Each row was made from one walk, in order. Every step used is in the known rows, and no mark comes twice. Write each row's walk.
Known rows:
sesed/guke/govob/kotu/gama/muvu: [-10.7  42.2  15.0  19.1   2.7 -19.7   6.2 -54.1 -13.8  41.7  36.1 -43.1
  28.9  17.0  21.4  22.0  -2.2 -50.9   6.4  29.8  10.8 -12.7 -26.9]
guke/sesed/kotu: [ 18.7   7.7   2.0 -45.3   4.3 -30.9  -2.5 -22.3 -31.7  -6.8 -34.7 -16.2
  14.0  29.0   6.4  -7.0  -6.2 -28.6   7.7  19.6 -31.3  45.1  11.5]
fipo/muvu/gama/kotu/govob: [ 13.4  21.1   6.3   8.4 -43.3  13.4  -3.4 -38.1 -33.1 -25.9  36.5 -53.7
 -35.1   2.4  30.1   3.1  -5.1  -2.0   7.2 -39.9 -28.6  26.7  -0.6]
gilad/kotu/govob/guke: [ -4.1 -68.4  -2.2 -25.9 -37.1  -0.1  12.6  -3.7 -17.6  -1.3   2.8  -7.0
   1.2   0.1  41.1 -34.1   3.4 -47.6 -27.0 -42.3   7.4  -6.6  30.9]
govob/guke/sesed/kotu/gama/muvu: [ 19.6  22.6   1.7 -26.1 -29.0 -69.4  19.3 -35.3  -1.6  31.6 -11.2 -18.4
  45.4  42.6  26.5 -17.9 -27.8 -51.8  12.7  13.4 -26.8  52.3 -11.4]
fipo/muvu/gama/kotu/sesed/guke: [  3.6  35.1  -3.7  -4.0  -4.5  -4.4   6.6 -43.7 -33.4   8.0  22.2 -72.7
 -19.4  24.4  18.8  15.5 -28.8  -6.7   8.4 -28.4 -16.4  -6.3  -3.5]
fipo/muvu/gama/kotu/sesed: [ 22.7  33.6   3.6  -7.0 -19.8   0.3   6.7 -49.1 -30.8  -2.0   7.9 -61.7
 -22.0  25.6  19.4  -3.1 -38.8   3.8  -1.4 -32.7 -37.9  18.8  -3.6]
gilad/kotu/fipo/muvu: [ 37.8  -9.5   8.5  -5.8  11.1  -7.3  19.2 -25.3  -8.2 -27.8 -29.4 -27.6
   2.2  19.4  11.5   6.0  -5.4   1.3 -28.5 -25.3  -9.6  -3.8  22.1]
kotu/sesed: [ -2.0 -11.4  10.1 -40.2   4.9  -2.8  -7.6 -13.5  -5.3   8.1  -2.7 -13.8
   2.2  15.1   3.1 -14.7  -3.5 -11.6  -5.8   3.5  -5.4  -9.3   3.2]
gilad/kotu/fipo/muvu/gama: [ 43.2  24.9  14.0  23.0   7.2   1.3   5.2 -41.1 -26.1 -25.3 -18.3 -47.0
  -5.6  21.2  12.5  10.3 -36.5  -2.9 -27.1 -29.7  -3.1   3.5   8.0]
fipo/muvu: [ 26.4  -5.9  -2.5 -20.7  14.2   4.3  19.6  -6.8  -3.3 -19.4  -4.1 -29.2
  -5.1  16.1 -20.7   9.9  19.3  -0.2   7.2 -14.6 -33.1   6.3  -4.5]
govob/guke/sesed/kotu/gama: [ 21.9  -0.7   1.6 -39.1 -12.2 -46.5  16.9 -23.7 -15.9  12.9 -23.2 -21.7
  50.3  25.0  33.6 -34.7 -15.5 -56.8  -3.6   2.1  -3.6  44.7 -11.0]
gama/kotu: [ 11.0   0.8 -31.1 -37.4 -25.1   4.2 -12.3 -24.3 -39.5 -12.3   3.6 -13.6
  -8.1  18.8  46.2  -2.4  -1.6  -7.9   6.3 -23.8 -30.9  13.2  -2.7]
kotu/sesed/guke/govob: [-11.6 -13.2  23.6 -27.5  32.5 -11.3 -13.0 -10.0 -28.9  18.0   8.2 -36.7
  -2.4  19.2   3.7   2.0  27.3 -36.2  -6.4  26.2   8.8 -35.1  -4.8]
govob/guke/sesed/kotu/fipo/muvu: [ 49.8  -8.6  -3.5 -27.7 -12.9 -48.3  25.7 -21.4 -22.9 -24.4 -41.1 -42.6
  44.8  21.9   3.9 -14.1   8.0 -31.6 -26.0  26.4 -33.2  32.9  10.4]
fipo/muvu/gama/kotu: [ 35.8  38.2 -16.4   0.7 -18.4  10.7   3.5 -41.0 -41.1 -18.7  11.5 -54.4
 -23.8  25.6  21.8  11.3 -22.5   1.2   8.3 -40.3 -43.4  24.4 -14.5]
fipo/muvu/gama: [ 35.3  27.6   5.3   7.9  11.3  13.4   5.0 -22.7 -21.1 -17.4  10.4 -47.9
 -12.5  20.6 -18.2  14.1  -9.0  -3.8   8.8 -19.5 -24.8  13.3 -17.6]
guke/sesed: [ 41.1 -11.9   7.8 -39.1   7.7 -10.0  -6.7  -7.9 -17.0  -5.1 -17.8 -22.3
   9.5  33.6 -14.2 -11.2   9.1 -33.0 -13.7  14.6 -31.8  23.8  -2.0]
gama/muvu/fipo: [ 19.6  11.8 -41.5   9.0  -0.6  -8.9 -11.8 -17.3 -27.0  23.3   5.2   6.9
   0.5  32.9  32.0  25.2  -7.6 -12.9  28.9   8.2 -40.3 -16.0 -35.4]
govob/guke: [ 13.7 -39.5 -27.8 -36.0 -16.5   1.6   3.3   5.0 -23.8  -3.5   2.3 -11.4
  21.7  12.0  15.8 -21.3  13.4 -40.3  -8.8  -8.0 -11.6  -9.2  -9.9]
muvu/fipo: [ 21.6  -8.4 -41.5  -5.0  14.4  14.1 -14.6  -5.8 -41.0   5.5  -6.0   4.3
   6.3  15.0  37.8  10.3   7.7 -19.7  12.3  -3.1 -18.7 -23.0 -36.6]
govob/guke/sesed/kotu: [ 24.2 -21.0 -17.2 -50.2 -14.0 -37.3  11.6 -12.6 -35.9   0.8 -33.9 -19.5
  35.4  27.0  14.6 -28.1  -4.0 -54.1  -7.7  16.4 -30.6  37.5   8.0]

Write each row's walk:
[ 51.4 -12.1   5.0  -3.5 -59.9 -11.7  13.7 -33.3 -35.2 -15.5  16.4 -71.3
  -6.3  21.9  17.8 -27.8  -5.2 -46.7 -23.5 -28.1 -47.4  43.9   0.5] : fipo/muvu/gama/kotu/govob/guke/sesed
[ 14.4  33.6  16.4   6.8   8.5  -9.7   0.5 -46.6 -53.0   6.8  17.9 -83.5
 -26.7  31.1  19.7  12.9  -6.1 -20.5  -1.4  -9.9 -22.6  -6.6 -12.0] : fipo/muvu/gama/kotu/sesed/guke/govob
[ 16.3  35.9 -23.8  -8.7 -29.1  15.8 -27.7 -42.0 -57.9 -11.3  16.0 -34.0
 -19.2  22.2  48.3   2.2 -31.7 -12.6   6.6 -29.0 -23.6  19.5 -16.2] : muvu/gama/kotu
[  0.3  45.1 -16.8  44.6  13.4 -15.8   3.8 -55.0 -36.1  58.4  27.5 -32.3
  33.4  19.6  54.5  30.8  -6.8 -56.9  14.2  29.8   2.6 -35.4 -56.9] : sesed/guke/govob/kotu/gama/muvu/fipo
[ 19.2  42.6 -10.4  42.3  -3.6 -11.9   1.6 -58.0 -33.6  44.9  13.6 -17.7
  30.2  21.6  55.7  12.9 -17.1 -47.9   2.7  26.4 -17.7  -9.1 -56.1] : guke/govob/kotu/gama/muvu/fipo
[ -6.1  19.6  -9.8 -27.0  -5.0 -20.3 -22.2 -27.1 -36.6 -26.3 -16.8  -2.4
  20.9  -0.5  42.0   5.9   0.7  -1.0   1.7  23.8   6.5   9.2   9.2] : sesed/kotu/fipo
[ 33.6  47.3   4.4  32.3 -14.7  16.2   3.0 -57.8 -30.4 -23.7   9.9 -60.5
  25.5  -4.5  -0.9  13.0 -26.5 -13.1 -30.9  14.8  -5.6   1.6 -11.4] : govob/kotu/fipo/muvu/gama
[ 24.2  43.9 -17.1  -0.8 -35.4   8.4 -42.3 -46.8 -59.7 -26.9  12.8 -34.2
  -1.5  11.4  61.4   3.8 -29.4  -4.0 -15.8  -8.0  -5.4   9.9 -16.6] : muvu/gama/kotu/fipo
[ -9.6  21.7  13.7   4.9  18.5   1.1   2.8 -41.0 -28.6  22.0  25.0 -45.6
  33.1  -0.2  29.1   6.4   9.6 -58.2  -9.6  16.5  32.2 -20.5 -27.0] : sesed/guke/govob/kotu/gama
[-21.4 -11.9   4.2 -39.4  19.4  -5.7  -7.2  -7.3  -9.0  18.5  12.3 -26.9
   6.8  12.3   3.8   5.0   7.1 -21.7   3.5   6.5  15.4 -34.2   3.7] : kotu/sesed/guke
[ -6.1  -1.3  -3.9  -4.3  14.7   9.7  -1.5 -30.4 -47.2   9.2  14.7 -44.3
  18.6   3.4   9.8  11.3  22.9 -53.5 -12.7  29.8   4.9 -27.4  -7.8] : sesed/guke/govob/kotu
[ -4.1  29.4   9.8  -3.7  -1.7  -5.4 -28.2 -46.6 -68.2  16.5  22.3 -64.9
 -22.1  27.0  46.1   4.9 -14.9 -34.7  -3.7   0.7  -0.6 -13.5 -13.6] : muvu/gama/kotu/sesed/guke/govob
[ -0.9  -8.0  25.0 -38.4 -20.0 -27.7 -10.1 -18.8 -23.6 -11.5  -8.3 -14.6
   1.3   5.9  14.6 -14.5  14.7 -31.1   3.8  19.2 -15.1  45.2  26.2] : guke/sesed/kotu/govob
[ 21.0  21.7 -19.5  22.5   5.7 -23.8   9.4 -37.1  -9.7  45.4  -8.1   6.8
   7.5  39.8  68.4  11.3 -48.3 -22.9  17.5 -36.0 -11.3  -6.9 -29.6] : gilad/kotu/gama/muvu/fipo
[ 30.7  21.7 -29.5  -0.5 -18.8 -64.9  15.6 -35.5 -24.8  46.1 -19.8  -7.8
  50.6  45.0  59.2  -9.5 -30.9 -57.5  19.4  13.7 -32.9  29.8 -39.9] : govob/guke/sesed/kotu/gama/muvu/fipo
[ 44.7  45.8  23.9  44.3  -2.0  14.3  -1.5 -58.8 -48.8 -24.3   4.4 -72.3
  16.3   2.2   0.1   9.8  -5.9 -27.7 -39.9  32.5 -11.7   1.0 -18.8] : guke/govob/kotu/fipo/muvu/gama
[ 33.4 -14.9  -2.8 -15.6 -70.9  -6.7 -15.7 -31.3 -50.7  -6.0  23.2 -50.7
  -1.1  17.7  46.2 -36.8 -13.4 -60.6 -27.0 -17.7 -26.5  35.6  -2.9] : muvu/gama/kotu/govob/guke/sesed
[ 17.6   7.5   9.8   2.7  -9.6   7.2 -18.6 -42.6 -49.5 -16.7  -3.4 -29.8
  32.1  -5.6  24.2  -2.6  16.9 -35.2 -46.4  47.5   2.8 -12.6  -8.7] : guke/govob/kotu/fipo
[ 11.2  -1.0   4.1  -5.4   0.1  15.3  -2.8 -36.8 -44.8  -0.3  -0.3 -30.1
  15.3   3.8  12.0  -7.7  12.8 -44.9 -24.1  27.7 -16.2  -2.2  -6.8] : guke/govob/kotu
[ 46.1 -41.2 -11.8 -44.0 -13.0 -17.0   6.4   1.4 -22.1   2.3 -17.8 -26.3
  30.3  32.4  -3.8 -31.0  10.9 -59.0 -26.4   9.0 -30.7  15.0  -5.2] : govob/guke/sesed
[  9.3  42.9 -30.3  29.6 -16.1  -6.7   6.6 -54.7 -13.5  48.2  18.0  -8.0
  39.2  14.0  53.8  14.4 -37.0 -33.5  13.6   6.2 -12.3  -9.7 -49.8] : govob/kotu/gama/muvu/fipo
[  2.6 -12.7 -19.1  -8.7 -74.3  11.3 -18.9 -28.5 -53.8  -8.8  41.3 -35.2
 -10.0  -1.9  66.6 -27.6  -9.7 -41.5  -9.1 -34.9  -6.2  13.2  -6.3] : muvu/gama/kotu/govob/guke
[ 15.8  36.4 -24.2  17.8   1.1 -20.1  -6.0 -27.8  -6.8  36.8  17.7   4.0
  15.3  30.4  51.0  18.9 -18.9 -16.0  32.2  -3.8 -15.5  -8.1 -53.8] : kotu/gama/muvu/fipo
[ -1.8  -4.0  24.0 -15.1  -1.3   2.7   0.0 -44.3 -34.6  17.8  -4.5 -37.2
  15.7   5.6   8.6 -20.5  -1.3 -43.9 -35.6  34.4 -10.4  -9.8   2.0] : guke/govob/kotu/sesed
[  6.5  21.5  13.4  -3.0  -2.9 -27.1  13.6 -37.9  13.6  29.9   0.4  -5.2
   2.2  40.4  34.5   4.4 -42.1 -16.3   9.2 -37.1  -4.3  15.2   0.2] : gilad/kotu/gama/muvu
